Every row comes from one small tree of marks. The marks that hang from a mark follow it in brackets, in the order of their numbers. Every link used is in the known rows. Which tree was each row made from?
Known rows
k805(k119 k411 k476(k234) k686 k977): 72, -50, 18, 15, -9, 4, -26, -4, 9, -9, 47, 49, 2, -9, -7, 25, 1, -51, 33, -17, 54, 0, 59, 43
k476(k234 k805(k119(k537(k769)) k411 k686 k977)): 74, 18, 21, -44, -8, 8, 5, 9, -57, 2, 35, -9, -35, -17, 45, 25, 24, -4, -50, -45, 54, 54, 6, -19
k119(k805(k411 k476 k686 k977)): 13, -63, -33, 19, -13, 11, -49, 32, -21, -15, 16, -12, -13, 4, 4, 28, -27, -29, 6, -47, 62, 24, -8, -16
k769(k537 k805(k411 k686)): -12, 8, -33, -57, 39, 1, -26, -3, 61, 32, -73, -84, 59, 28, 4, -10, -15, -47, 3, -13, 52, -1, -30, 4
k411(k537): -76, 76, 6, 21, -26, -26, 70, -20, 58, 8, -23, -68, -32, -29, 9, -36, -72, -7, -35, 74, 21, 34, -43, -23
k769(k537(k476(k234))): -58, 10, -34, 42, 13, -10, 47, -25, 58, -20, -31, -4, 23, -2, -19, 15, -17, -20, 30, 49, 17, -12, 10, 32
k805(k119(k537(k769)) k411 k476): 14, 2, -33, 9, 60, -14, -1, 20, -17, -15, 19, 45, -16, 33, 35, -7, -32, -23, -18, -31, 23, 30, -20, -20
k977(k537(k476(k234) k686(k805(k411)) k769)): 69, -12, -27, -33, 10, 35, -44, 21, 14, -19, -1, 29, 33, -32, -28, 11, 27, 91, 8, -42, -57, -23, 39, -30
k686(k805): -56, 38, -32, 19, 9, -13, 76, 1, 54, 4, -18, -39, -15, -14, 7, -25, -52, -18, -15, 35, 13, 49, -22, -2
k769(k805(k119 k411 k476 k686)): 36, -52, -11, -30, 66, -23, -37, -8, 39, 15, 4, -10, 28, 40, 22, 15, -36, -65, 24, -45, 49, -4, 24, 13
k805(k476(k234) k686 k977(k537(k769))): 32, 1, 7, -38, -19, 33, -26, -16, 18, 15, 15, 34, -6, -7, 7, -23, -5, 36, 1, -13, 18, 27, 31, -14
k119(k537(k476(k234) k686) k805(k977)): -30, -7, -67, 60, -15, 20, 29, -19, -96, -31, 13, 1, -41, 7, -11, 37, -6, 39, 8, -33, 23, 20, -20, -4
k977(k537(k411 k686)): -30, 14, -18, 29, -5, 14, -17, -35, 56, -21, -42, -28, -11, -55, 7, -34, -27, 38, 9, 50, -8, -29, -24, -28
k119(k537): -89, 56, -64, 42, 25, -10, 80, -21, 23, -14, -19, -38, -56, -13, 26, -37, -79, -16, -18, 54, 43, 58, -53, -23
k119(k537(k411 k476(k234) k769) k805(k686 k977)): 16, 4, -45, 4, -39, 36, -29, 30, -97, -16, 19, 34, -16, 8, -5, 33, 36, 37, -23, -54, 24, 1, -7, -13
k537(k686(k805(k977))): -12, 33, 3, 14, -36, 17, 41, -7, -2, 24, -19, -37, -8, -6, 2, -20, -15, 3, -17, -17, 11, 37, -10, -4
k977(k537(k119(k805(k411)) k476(k234))): -33, -73, -67, 27, 49, -4, -6, 8, -12, -67, 16, 37, -25, -30, -43, 16, 3, 21, 60, 64, -47, -28, -12, 16
k977(k537(k476 k769)): -68, 25, -20, -7, 24, 13, -1, -11, 60, -2, -19, 23, -10, -12, 13, -37, -40, 23, 9, 36, -36, 20, -4, -51
k537(k119 k476(k234) k686(k805(k411))): 58, -41, -26, 25, 13, -10, 11, 15, -12, -35, 41, 20, 13, -29, -36, 25, 22, 29, 39, -19, -36, -42, 52, 22
k977(k537(k119 k411 k476(k805) k769)): -34, -27, 23, 7, 21, -27, -20, 25, 17, -27, 5, 3, -22, -32, 30, 5, 8, 22, -4, 42, -53, -34, 4, -46
k537(k411 k476(k234) k686 k769(k805(k119 k977))): 44, 18, 27, -20, -24, 24, -43, -9, -20, 29, 3, 58, 45, 36, -10, 16, 92, -15, 21, -43, -16, -44, 38, 38
k537(k119 k411 k686(k805) k769): 33, 39, 0, -15, -8, -3, 22, 14, -19, 14, 2, 0, 11, -1, 16, -38, 36, 35, -33, -31, -39, -19, -17, -15
k805(k119 k977(k537(k769))): -53, 46, 33, -36, 8, 26, 20, -30, 18, 34, -20, 44, -21, 11, 21, -63, -1, -20, -10, 49, -26, 48, -34, -7
k411(k537(k476(k805(k119 k977)))): -52, -4, 92, 36, -33, -44, 39, -3, -15, 9, 15, -44, -31, -6, 19, 42, -38, -37, -32, 28, -1, 14, 16, -11

Write each row's tree
-29, 12, -16, -8, 31, -21, 4, -27, 8, 23, -72, -61, 52, 43, 0, -21, 35, -25, 13, 8, -3, -59, -52, 32 | k769(k537(k119 k411 k686) k805)
-33, 37, 13, 16, -9, -31, 34, 13, 26, -13, 4, -42, -27, -36, -12, -36, -38, -18, -15, 78, -8, -1, -39, -7 | k805(k411(k537(k119)))
67, -1, 45, -43, -11, 22, -29, -15, -8, -1, 6, 7, -14, -37, 28, 10, 55, 32, -12, -10, -6, 17, 9, -18 | k476(k234 k805(k119 k411 k977(k537(k686 k769))))
37, 20, 66, -42, -53, 9, -47, 42, -37, 26, 37, 8, 7, -6, -11, -12, 9, 8, -26, -24, -31, -18, 25, -37 | k805(k411(k537(k119 k476 k769)) k686 k977)
59, -16, -7, -42, 45, 3, -49, -31, 15, 10, -14, 39, 42, 37, 4, -2, 47, 36, 17, -32, -21, -48, 10, 24 | k977(k537(k411 k686 k769(k805(k119 k476(k234)))))
13, -54, 39, 45, -1, 6, -51, -27, -7, -8, -9, 39, 3, -1, 2, 1, -1, 0, 29, 6, -13, -47, 14, 20 | k805(k119 k476 k977(k537(k411 k686)))
28, -24, -36, -15, -19, 58, -74, 17, -44, -24, 1, 44, 2, -17, -27, 15, 52, 69, 20, -34, -33, -8, -4, -28 | k119(k805(k411 k977(k537(k476(k234) k686 k769))))
14, 54, 51, -43, -46, 3, 15, 69, -40, 30, 7, -10, 1, 8, -26, -38, 29, 7, -60, 10, -51, 20, -36, -6 | k686(k805(k411(k537(k119 k769)) k977))
-47, 29, -13, 9, -5, -36, 66, -40, -57, 4, -1, -74, -36, 1, 17, -21, -35, 36, -36, 11, -12, 7, -71, -25 | k411(k537(k119(k805) k686))
17, -32, 32, -20, 1, 8, -36, -17, -7, 31, -37, 14, 79, 54, -34, 42, 61, -58, 34, -18, 12, -66, 38, 85 | k769(k537(k411 k476(k234)) k805(k119 k686 k977))
-38, 38, -10, -23, 5, 5, -7, 23, 32, 43, -15, 1, 9, 63, 18, -29, 2, -46, -7, -20, 31, 47, -22, -8 | k537(k769(k805(k476 k977)))
-11, -11, 8, 52, -4, -12, 44, -27, 18, -6, 35, 57, -24, 10, -3, 5, -10, -60, 30, 36, 35, 23, 28, 60 | k805(k119 k476(k234) k977)
19, 9, 14, 14, -42, 11, -24, 58, 30, -23, 31, 10, -20, -44, 9, 40, 40, -15, -4, 3, 23, 24, 38, -27 | k537(k476(k234 k805(k411 k977)) k769)
-4, -2, 31, 16, -9, -40, 48, -5, -42, 8, 14, -45, 4, 2, -13, 5, -38, 51, -22, -18, -58, -31, 16, -13 | k411(k537(k119 k476 k686(k805)))
23, -4, 85, 31, -54, -33, 34, -34, -38, 3, 30, -39, -21, -23, 11, 62, 0, 18, -24, -8, 3, -9, 50, 5 | k411(k537(k476(k234 k805(k119 k977)) k686))
10, -35, -6, 41, -13, 4, -16, 68, 20, -12, 7, 7, 4, 1, -27, 14, -17, -36, 7, -10, 19, 19, 10, 12 | k686(k805(k411 k476 k977))
65, -20, 14, -19, 14, 16, -23, -11, -16, -8, 2, 66, 42, -7, -19, 16, 46, 73, 5, -36, -76, -56, 46, 18 | k977(k537(k411 k476(k234) k686(k805(k119)) k769))
-24, -55, 9, -38, 38, -5, -27, -22, -5, 31, -8, -16, 1, 51, -1, -28, -26, -18, 35, 3, -5, -2, 3, 11 | k769(k805(k476 k686 k977(k537(k119))))
-4, -42, -87, 53, 21, -12, 4, 23, 24, -59, 21, 8, -23, -17, -14, 33, -18, -16, 27, 14, 53, 16, -17, 14 | k119(k805(k411 k476(k234)))
36, -46, 19, -44, 20, 14, -47, -7, -4, 28, -29, 10, 76, 52, -37, 44, 50, -64, 44, -30, 19, -40, 40, 71 | k769(k537(k476(k234)) k805(k119 k411 k686 k977))
-51, 93, 25, -26, -15, -27, 72, -8, 11, 28, 5, -27, -29, -1, 20, -64, -25, 7, -52, 50, -24, 33, -51, -27 | k411(k537(k119 k769))
